What can hang from each mark
vari: bagis tefari
sifip: tefari
runozeg: bizu lupivab
lupivab: runozeg
tefari: sifip vari
tapoz: bizu
ludo: bizu
bagis: bizu
lakad: bizu
bizu: bagis lakad ludo runozeg

Each row was made from one small tree. The marks that hang from a mark follow it in brackets, in alphabetical order. Every link used is in the known rows. Write each row's tree.
Known rows
sifip(tefari(vari(bagis(bizu(runozeg))))): [ 32.3  22.8  -2.0   4.6 -11.3 -13.7   4.3  11.0  25.4  -8.8 -23.8   9.9
   6.4  15.7 -12.0   4.8  -4.1  24.3 -35.8 -22.3 -20.8  20.0  -7.3   0.0
  -1.6 -18.2  -4.4  -0.7  12.4]
sifip(tefari(vari)): [  0.4   9.4   0.6  -2.3  15.0 -16.5   8.0   1.5  19.7 -22.6 -24.9 -11.7
   3.9  16.7 -13.3 -11.8  -7.0 -12.8 -20.1 -42.5   0.3  -0.4  -7.0 -16.6
  -7.7  -2.5  -0.7   4.8   7.6]
bagis(bizu): [ 17.2  16.3 -27.4  -1.7  -0.4  -7.6  -3.6  -7.2  13.9 -13.2   2.9 -19.2
   7.3   8.7  -6.6  -7.8   9.4 -11.4 -10.4 -14.1  -9.2   2.7  -4.7  -3.3
  16.2  -2.7   6.6  19.5  -5.8]
bizu(bagis lakad ludo runozeg(lupivab)): [  0.2 -26.1  29.9  -3.0   3.4  -0.7 -16.8  26.1   3.5  15.5  25.7  16.9
  16.2  21.1  -7.8   1.9   8.5  29.7  14.9  -4.4   6.2 -17.5  17.7   3.9
   4.2  -9.5  14.4 -21.0   3.6]
tefari(vari(bagis)): [ 11.9  -0.7 -32.9  -4.7 -13.9  -5.0   9.7  22.7   7.5 -21.2 -26.2  -8.5
  16.7  14.6  -9.5  -3.2 -15.7 -18.8   2.3 -31.7  -8.8  -4.9  -9.0 -11.9
  -4.7  -2.9   0.1  17.5   4.9]
bizu(runozeg): [-10.7  -2.2  -7.4   2.9  -0.5 -15.3  -1.3  -3.1  25.0  -7.9 -12.5 -24.9
  -8.5   6.8 -19.2  -1.4  -9.0 -11.7 -23.9 -15.6  -8.7  -1.8  -4.8 -11.8
   2.0  -3.1  16.1   8.1   3.4]
bagis(bizu(lakad ludo runozeg(lupivab))): [ 18.8  -8.9  25.5  -4.8  -3.1  -6.7 -18.2   8.2   9.0  25.2  23.1   8.0
   9.9  20.2  -5.9   0.6  16.3  35.8  -9.0   0.8   5.0  -6.3   6.0  15.1
   5.1 -25.0   6.7  -6.7   3.4]
lupivab(runozeg(bizu)): [ 21.6  -8.0 -18.8  -8.3 -10.1  -5.6  15.6  -5.3  19.1 -25.1   5.1 -57.2
   9.2 -13.5  -8.2 -10.9  -1.5 -12.3 -10.8 -41.4  11.9 -19.2  17.6 -26.2
   8.5  16.2   8.8  -9.5 -14.2]
lakad(bizu(bagis)): [ 13.0  17.9 -26.7   2.1  14.2   4.0  -2.8   6.5   2.5 -24.3   8.7  -8.2
  16.1   5.8  -1.1 -20.8   8.2 -24.2  22.0  -1.2  -2.1 -11.0   4.1  -8.4
  25.3   6.1  10.3  -0.2 -13.7]
tapoz(bizu(runozeg)): [-16.3  -6.7 -11.3   7.7   5.6 -12.0  -3.4 -14.8  14.7 -19.2 -18.7 -33.2
 -13.2   5.3 -19.1 -17.8  -5.0 -22.2 -12.2 -18.1 -10.7  11.3 -17.0 -14.3
  -6.5  -4.0  14.1 -10.5  -1.8]
bizu(bagis lakad ludo): [ -5.6 -15.5   5.7  -5.0  17.0  17.2 -10.9  41.6  -2.6  -5.3  21.7  13.2
  14.6  24.9  -7.5  -2.6  12.2   9.2  31.1  -4.4   1.2 -21.3  10.7  -4.2
  15.9   0.2  17.9  -3.7   6.6]
tapoz(bizu(bagis lakad)): [-18.3 -21.7 -12.6  -2.3  23.2   7.1 -13.6   4.0  -4.4 -25.5   4.8 -16.2
  12.5   4.4 -11.0 -18.9  17.6 -11.3  34.4 -17.1  -3.6  -4.9  -2.5 -11.2
  17.7   4.5  19.7 -19.9   6.5]
runozeg(bizu lupivab): [ 15.9  -7.6 -19.3 -15.1 -10.1 -17.0   4.6  -4.2   0.1  -8.1  10.0 -46.4
  17.0  -2.6 -13.6 -13.3  -1.9 -12.8  -2.6 -36.0  18.5 -13.7  10.1 -18.9
   4.2  10.6   7.2  -5.7 -26.1]
tefari(sifip vari(bagis(bizu))): [ 31.6   9.1 -32.9  -2.9 -27.7   0.6  -3.7  23.8   2.3 -21.4 -10.1 -13.8
  29.4   8.9  -1.2   1.0   5.5   9.1   5.4 -21.4  -4.5   4.9   7.1   1.5
   2.2 -10.7  -9.6  27.4   2.7]
tefari(vari(bagis(bizu(ludo runozeg)))): [ 34.4  12.9  -2.0   8.9 -23.3   5.9   3.1  35.6   8.8   3.6 -12.2  21.5
  11.7  26.8  -7.4   4.1  -8.9  20.9  -6.1  -2.3 -22.2   5.7  -4.9   7.9
 -11.1 -17.4  -3.1   6.3   0.1]
lupivab(runozeg): [ 14.5  -5.0 -20.6  -3.3  -4.3 -11.8   8.7 -16.2  28.8 -22.7  -3.0 -36.9
   2.3  -0.7  -3.4  -6.7  -1.4 -17.7 -14.7 -36.5   4.2 -15.3   9.2 -20.9
   4.4   6.0   6.7   8.6   2.6]
ludo(bizu(bagis lakad runozeg)): [ -7.5  -8.5  20.1  10.0  12.8   3.2  -7.0  16.1  14.7  -8.6  12.2   4.0
   8.4  12.1 -16.5   4.1  26.4   3.4  15.3  -4.3  -5.8   1.9  17.0   8.8
  21.4   5.9  22.2 -19.7  24.3]
runozeg(bizu(bagis lakad ludo) lupivab): [ 13.5 -24.6  12.5 -15.1   3.3  11.3  -6.8  36.9 -16.4   4.1  36.9  -6.2
  31.5  13.4  -8.2  -8.2  13.9  21.7  35.3 -17.4  18.9 -26.5  27.1  -7.2
  13.5   7.2  13.2 -27.5 -16.8]
tapoz(bizu(bagis lakad runozeg)): [-24.2 -26.6   6.4   7.2  19.7   3.1 -19.4   3.0   6.8 -17.5  -1.2 -12.9
   4.0   3.1 -18.1 -12.8  12.8   2.7  15.3  -9.8 -11.9   1.6  -2.7  -7.7
  14.3  -2.6  24.2 -28.9  13.7]
lakad(bizu(ludo)): [ 15.1  21.6 -19.0  -6.2  12.4   4.7   4.9  18.5  -0.1  -6.5   6.5  -6.6
   6.7  24.7  -3.5 -19.5  -0.1 -21.7  13.2   3.3   6.7 -13.9  -7.2  -3.0
   3.6  -7.1   7.0  11.5 -17.3]
vari(bagis(bizu(runozeg)) tefari(sifip)): [ 32.2  17.2 -30.9   5.2 -30.1 -11.0 -11.1  15.1  22.1 -24.6  -0.8 -18.9
  20.6   3.6  -8.0  14.6  12.9  28.5 -16.4 -10.2   0.4   2.0  12.2   7.6
  12.7 -12.3  -8.7  26.4  -3.6]
ludo(bizu(runozeg)): [ -0.3  10.8   1.2   9.7   1.1 -11.9   7.5  -2.3  23.8  -9.5  -7.1 -15.6
  -6.5  15.6 -17.4   1.3   8.1 -18.7 -12.9 -11.6  -6.4  11.9   0.6   4.0
   1.8   5.5  12.6  -0.5   6.6]

Write each row's tree
[  4.5 -14.3  25.3   4.9   6.2  -9.1  -9.6   4.0  10.3   4.2  20.8   6.8
  17.6  12.4 -10.7   2.9  27.9  10.3  15.2 -11.3   7.4  -1.9  22.6  14.1
  15.8   2.0  16.0 -25.6  15.0] => ludo(bizu(bagis lakad runozeg(lupivab)))
[ 38.0  21.2 -49.8  -3.6 -24.8  -6.4  -6.3  16.9  11.7 -32.9   4.5 -20.5
  31.1   5.9  -2.4   8.7  18.2  15.4   2.1 -16.6   8.6  -4.1  11.4   3.5
  17.0  -6.0 -15.0  36.3  -9.8] => vari(bagis(bizu) tefari(sifip))
[ 14.1   0.6   0.3  -8.0  11.3  10.6 -11.1  22.7   3.2   6.3  17.6   3.3
  10.9  23.3  -7.2  -3.3  20.0  15.2   9.9  -1.0   0.2 -11.5   1.1   9.4
  16.6 -14.0   9.0  10.3   6.0] => bagis(bizu(lakad ludo))
[ 37.7  27.7 -21.4  -3.7  -7.5  -9.0   7.6  14.0  14.5 -18.3 -19.3   6.5
  14.8  18.5  -5.4  -1.2   0.8  10.3 -16.0 -29.8 -12.8  15.6  -6.6  -3.2
   4.8 -11.3  -9.2  10.3   6.7] => sifip(tefari(vari(bagis(bizu))))
[ 15.2  11.9 -20.5  -9.2  -2.3 -14.5  14.0  20.4  14.8 -22.4 -28.9  -2.1
  10.2  19.8 -12.3  -0.8 -13.9  -4.7 -15.9 -39.7  -5.7   4.4  -8.3 -15.6
  -3.4  -6.8  -4.2   7.4  10.2] => sifip(tefari(vari(bagis)))
[  1.4 -18.7   7.0 -11.3  12.6  24.2  -4.8  48.6 -11.6  -8.3  29.5  -8.8
  23.3  11.9 -13.8  -6.3  10.9  14.5  35.0 -10.3   5.9 -23.8  20.6 -10.8
  18.2  10.8  18.6 -21.6  -8.5] => runozeg(bizu(bagis lakad ludo))
[ 31.6   7.5  -0.3   4.8 -33.3   7.1  -4.8  43.3   7.8  -1.5  -5.8   8.0
  19.1  21.8  -5.3   8.7  -1.9  35.7  -3.3  -3.7 -10.7   6.9   7.6  11.1
 -11.8 -22.5  -7.8  15.2   3.3] => tefari(sifip vari(bagis(bizu(ludo runozeg))))
[  2.0 -11.6  21.4  -1.9   3.4 -21.0  -5.2  -6.4  17.0   9.6   9.4  -9.9
   6.0  11.9 -16.2   1.1  22.7   2.0  -6.9 -17.9  13.3   0.4  10.9  13.1
   6.2  -6.3  11.9 -13.4  16.1] => ludo(bizu(lakad runozeg(lupivab)))
[  2.4   6.9   7.6  17.7   2.2  -1.0   1.9   7.2  16.7 -15.0   7.4   2.0
   2.6  14.8 -11.9   1.7  12.3 -10.9   6.4  -5.8 -11.9   9.4  13.7   3.1
  10.7  14.0  18.7 -13.1   5.4] => ludo(bizu(bagis runozeg))
[ -2.0  -3.6  11.5   9.0   0.6   9.4  -2.1  28.9   9.7  -4.6  10.3  11.8
   2.3  24.8 -10.0   1.6  -5.7  10.0   6.6   3.1 -13.8  -7.6   7.9  -5.4
   2.4   1.4  17.8  -7.6  -2.6] => bizu(bagis ludo runozeg)
[ -7.6  -6.0  15.6   1.6  12.7  -6.9  -2.6   6.4  21.4  -2.3  -0.5 -13.0
  -2.7  10.8 -22.0   4.1  20.6  -5.3  -6.9 -12.2  -1.4   2.2   4.7   9.9
  11.1  -3.3  19.0  -6.3  24.1] => ludo(bizu(lakad runozeg))
[ 19.9  10.9   6.5  -3.2  -2.8 -12.3  -0.6   4.2   6.2  13.5   8.5  -2.7
   5.9  21.3  -4.3 -16.2  -1.5  -0.9  -3.6   4.2  11.8 -10.9  -0.6   5.9
  -5.6 -18.6   4.1  -5.4 -18.2] => lakad(bizu(ludo runozeg(lupivab)))
[-15.8 -30.0   8.0  -6.0   7.0 -20.0 -16.0 -20.3   8.2   0.8  -4.0 -27.3
   2.4   3.5 -16.8 -15.6   9.9  -0.2  -3.5 -24.6   7.8   0.9  -8.1  -2.9
  -2.1 -14.4  13.5 -23.9   6.0] => tapoz(bizu(lakad runozeg(lupivab)))
[ 25.6   1.7 -32.8 -16.5  -4.0  -0.6  -7.6  21.2   7.9  -4.5   6.1  -4.7
  18.0   8.5  -8.8   5.1  16.3  11.1   2.3 -10.9  -8.7  -1.1  -2.9   4.6
  30.2 -14.6   8.2  15.4  13.8] => vari(bagis(bizu(lakad)))
[  7.5 -27.7   0.5 -15.6   3.7  -0.8 -10.7  14.5  -8.3  -6.7  26.9 -27.4
  31.9  -4.2 -11.2 -10.6  15.5   9.4  25.1 -27.5  17.2 -22.7  25.0 -11.7
  25.0  11.1  13.6 -26.2 -11.8] => runozeg(bizu(bagis lakad) lupivab)
[ 13.0 -24.3  -6.2 -14.8   3.0  -0.1   3.0   1.8  17.0 -18.4  11.4 -56.0
  12.0 -17.0 -14.6  -7.4  11.0   1.9  -4.5 -41.1  16.7 -27.9  21.4 -21.1
  19.6   7.7  13.3 -14.6   2.7] => lupivab(runozeg(bizu(lakad)))
[  7.0  12.4  -7.8   9.0   7.6  -0.9  -7.1   4.3  13.7 -14.4   2.4  -8.2
   8.4   3.9  -7.4 -14.2   3.1 -10.6   4.9   5.0 -10.6  -6.1   4.4  -5.1
  21.9  -1.1  14.5  -8.8  -7.8] => lakad(bizu(bagis runozeg))
[  2.6  -9.8   3.6   5.8  -7.7 -17.7  -9.4  -3.5  12.5  -3.0   9.6  -5.5
  11.7   8.2  -7.8  -1.6  -1.8   4.5  -4.7 -16.0  -1.3  -5.6  12.7  -8.3
   5.5   1.3  11.5 -11.6  -7.7] => bizu(bagis runozeg(lupivab))
[ 29.2  -8.5  -0.5   0.0  -8.6  19.8  13.9  26.4   2.1 -21.4  27.3 -21.4
  17.1   3.6  -0.3  -7.8   2.3   9.3  19.6 -25.0   6.6 -24.8  30.6 -22.2
   6.6  20.0  11.4 -23.0 -22.0] => lupivab(runozeg(bizu(bagis ludo)))
[  9.0  -3.5  18.3  -0.8   6.9   6.1 -15.3  20.8  14.1  14.5  13.7   6.0
   0.1  20.3 -12.7   2.3  14.7  27.6  -8.8   6.2  -7.8  -4.8   0.6  11.8
  11.4 -21.5  13.2   0.0  12.2] => bagis(bizu(lakad ludo runozeg))
[-18.1 -23.4  20.4   6.1  17.9  17.9 -14.2  24.1  -2.6  -7.9   9.0   6.4
   2.7  18.4 -13.8 -12.5  11.0  13.9  26.1   0.8  -8.8  -3.3  -0.6  -1.7
   3.7  -6.9  21.1 -31.5   7.3] => tapoz(bizu(bagis lakad ludo runozeg))
[ -3.8 -24.2  25.2  -9.9   2.1 -12.1 -12.3  15.1  10.2  20.2  15.0   0.1
   6.0  21.0 -13.4   1.1   2.7  22.5  -6.2 -11.8  11.7 -15.9   4.4   4.7
  -4.6 -18.9  12.4  -6.8   7.0] => bizu(lakad ludo runozeg(lupivab))
[ 17.8   6.3  -1.9   4.6  -0.3 -14.5 -10.8  -7.7   9.1  -1.1  12.6  -5.3
  18.6   4.1  -2.3 -16.6   5.5  -3.8   6.0   0.5   3.3  -6.8   9.9  -1.2
  14.7  -6.1   7.2 -16.0 -16.3] => lakad(bizu(bagis runozeg(lupivab)))
[ 28.1  -4.7  -6.6 -11.7 -16.7  16.0 -12.1  52.9  -6.1  -3.6   5.4   7.2
  33.3  22.6  -1.1   5.8  16.0  35.6  23.1  -9.1   3.7  -7.8  12.4  12.9
   2.2 -25.0  -7.8  18.0  15.3] => tefari(sifip vari(bagis(bizu(lakad ludo))))
[-11.4 -20.5  24.9   2.3  12.2  13.1 -14.1  36.7   7.9   3.4  16.1  13.9
   5.8  20.5 -13.5   2.8   6.9  22.9  12.7   3.3  -9.0 -16.8  12.0   1.4
  12.8  -7.5  21.6 -14.3  14.2] => bizu(bagis lakad ludo runozeg)
[ 36.6   0.0  -6.8   1.2 -40.3 -18.6 -10.3   7.9   9.0   1.2  -7.3  -9.2
  30.8   5.2  -1.7   5.7   3.1  30.0 -12.6 -19.7   0.8   7.7  14.8   8.3
  -7.4 -23.1 -11.4   9.6   0.5] => tefari(sifip vari(bagis(bizu(runozeg(lupivab)))))
[ 25.4 -10.4 -15.1   0.3  -8.0   7.4   9.7   3.6  12.1 -32.7  16.9 -41.1
  18.6 -12.7  -4.1  -9.0   3.6  -3.0   9.2 -34.6   3.6 -19.6  28.8 -28.2
  16.6  24.8  13.2 -21.3 -15.9] => lupivab(runozeg(bizu(bagis)))
[ 21.7   5.4  10.7  -1.4   1.2 -10.5  -7.8  19.5  23.4  -1.8 -17.1  10.7
  10.3  11.8 -16.0   8.1   8.6  37.9 -27.2 -21.0 -14.7  11.0  -3.3   6.2
  10.0 -27.6  -0.5  -7.3  29.3] => sifip(tefari(vari(bagis(bizu(lakad runozeg)))))
[  5.1 -24.6  -4.9 -20.9   3.3 -12.4  -4.9   4.4  -1.3  -1.4  15.0 -43.5
  22.1  -6.0 -16.9 -10.0   9.9  -0.8   5.2 -34.7  23.0 -22.8  13.1 -11.6
  15.0   1.5  10.2 -13.2  -9.2] => runozeg(bizu(lakad) lupivab)
[-13.7  -8.9  -5.0  15.1   6.7  -0.3  -8.9  -5.4   7.3 -25.1  -6.0 -15.3
  -1.6   6.4 -13.5 -16.4   0.4 -12.0   6.9 -12.0 -16.7   9.7  -4.9 -12.8
   1.7   5.3  19.3 -23.7  -4.1] => tapoz(bizu(bagis runozeg))
[ 20.2 -27.3  13.0  -8.1   3.8  24.2   2.7  34.3   1.8 -14.5  32.7 -18.4
  22.9   0.9  -3.6  -5.6  15.2  23.3  28.0 -23.3  12.6 -33.7  34.3 -16.6
  16.7  12.1  14.4 -29.5  -4.3] => lupivab(runozeg(bizu(bagis lakad ludo)))
[ 43.9  30.2  -7.3  -6.1  -8.5   3.2  12.6  36.4   4.7  -7.4  -7.9  26.9
  13.9  36.7  -2.4   1.4  -1.9  21.7  -6.0 -18.7 -10.3  10.0  -6.1   1.2
  -8.2 -16.0  -9.0   7.5   0.1] => sifip(tefari(vari(bagis(bizu(ludo)))))
[ 28.8   8.2  11.7   2.9 -16.0 -11.8  -7.2  -0.6  10.8  18.8  15.9   6.9
   5.3  24.5  -3.2  -1.7   4.6  21.1 -15.3  -1.1  -0.3   2.2   2.6   9.8
  -5.5 -15.2   3.1  -0.3 -14.4] => bagis(bizu(ludo runozeg(lupivab)))
[ 10.0  16.9   0.7   1.5   5.8   1.5   1.2  15.2  11.5   2.1   1.0  -4.1
  -3.7  19.2  -9.1 -14.7  -4.5  -8.6  -5.1   9.7  -1.2  -7.7  -6.0   1.2
   1.2 -13.5  10.5   1.5 -11.4] => lakad(bizu(ludo runozeg))
[ 14.4   4.1  13.3  12.6  -7.5 -13.0   0.4  -3.6  12.0  -2.5  14.8   3.7
  13.3  16.2  -5.8   0.5  14.5  -4.2   7.9 -13.3   1.1   7.9  19.2   6.5
   3.7  10.5  11.9 -19.1  -2.8] => ludo(bizu(bagis runozeg(lupivab)))
[-12.2 -19.9   1.8  -1.9  22.7  21.0 -11.4  26.1 -13.0 -16.6  15.4   3.1
  11.4  22.2  -8.3 -18.4  14.7   0.5  45.0  -6.9  -0.8  -9.4  -1.1  -5.7
   6.2  -0.5  18.4 -21.6   1.9] => tapoz(bizu(bagis lakad ludo))
[ 18.2  20.2 -14.3   1.8  12.6  15.2   0.7  27.8  -5.7 -12.9  18.2   9.7
  18.1  24.1   2.4 -18.2   6.6 -12.2  33.9  10.0  -0.4 -14.9   5.1  -3.7
  14.4   1.7   8.9  -2.0 -19.1] => lakad(bizu(bagis ludo))
[ 13.5  -0.6  -5.1  -2.9  -0.1  20.0   8.0  41.5 -10.0 -14.9  22.2 -11.0
  17.1  15.8  -9.1  -8.4  -0.5   2.0  28.1 -11.5   0.7 -15.2  16.3 -16.9
   9.3  19.2  14.7 -14.5 -26.0] => runozeg(bizu(bagis ludo))
[ -0.6 -16.7   1.4 -17.9   9.9  15.9   0.1  38.9  -7.4  -4.6  16.5 -24.9
  10.7  11.9 -17.6  -8.6   4.8   6.8  14.4 -17.3  12.2 -22.4   8.8 -11.2
  10.6   0.9  15.8  -9.1  -5.4] => runozeg(bizu(lakad ludo))
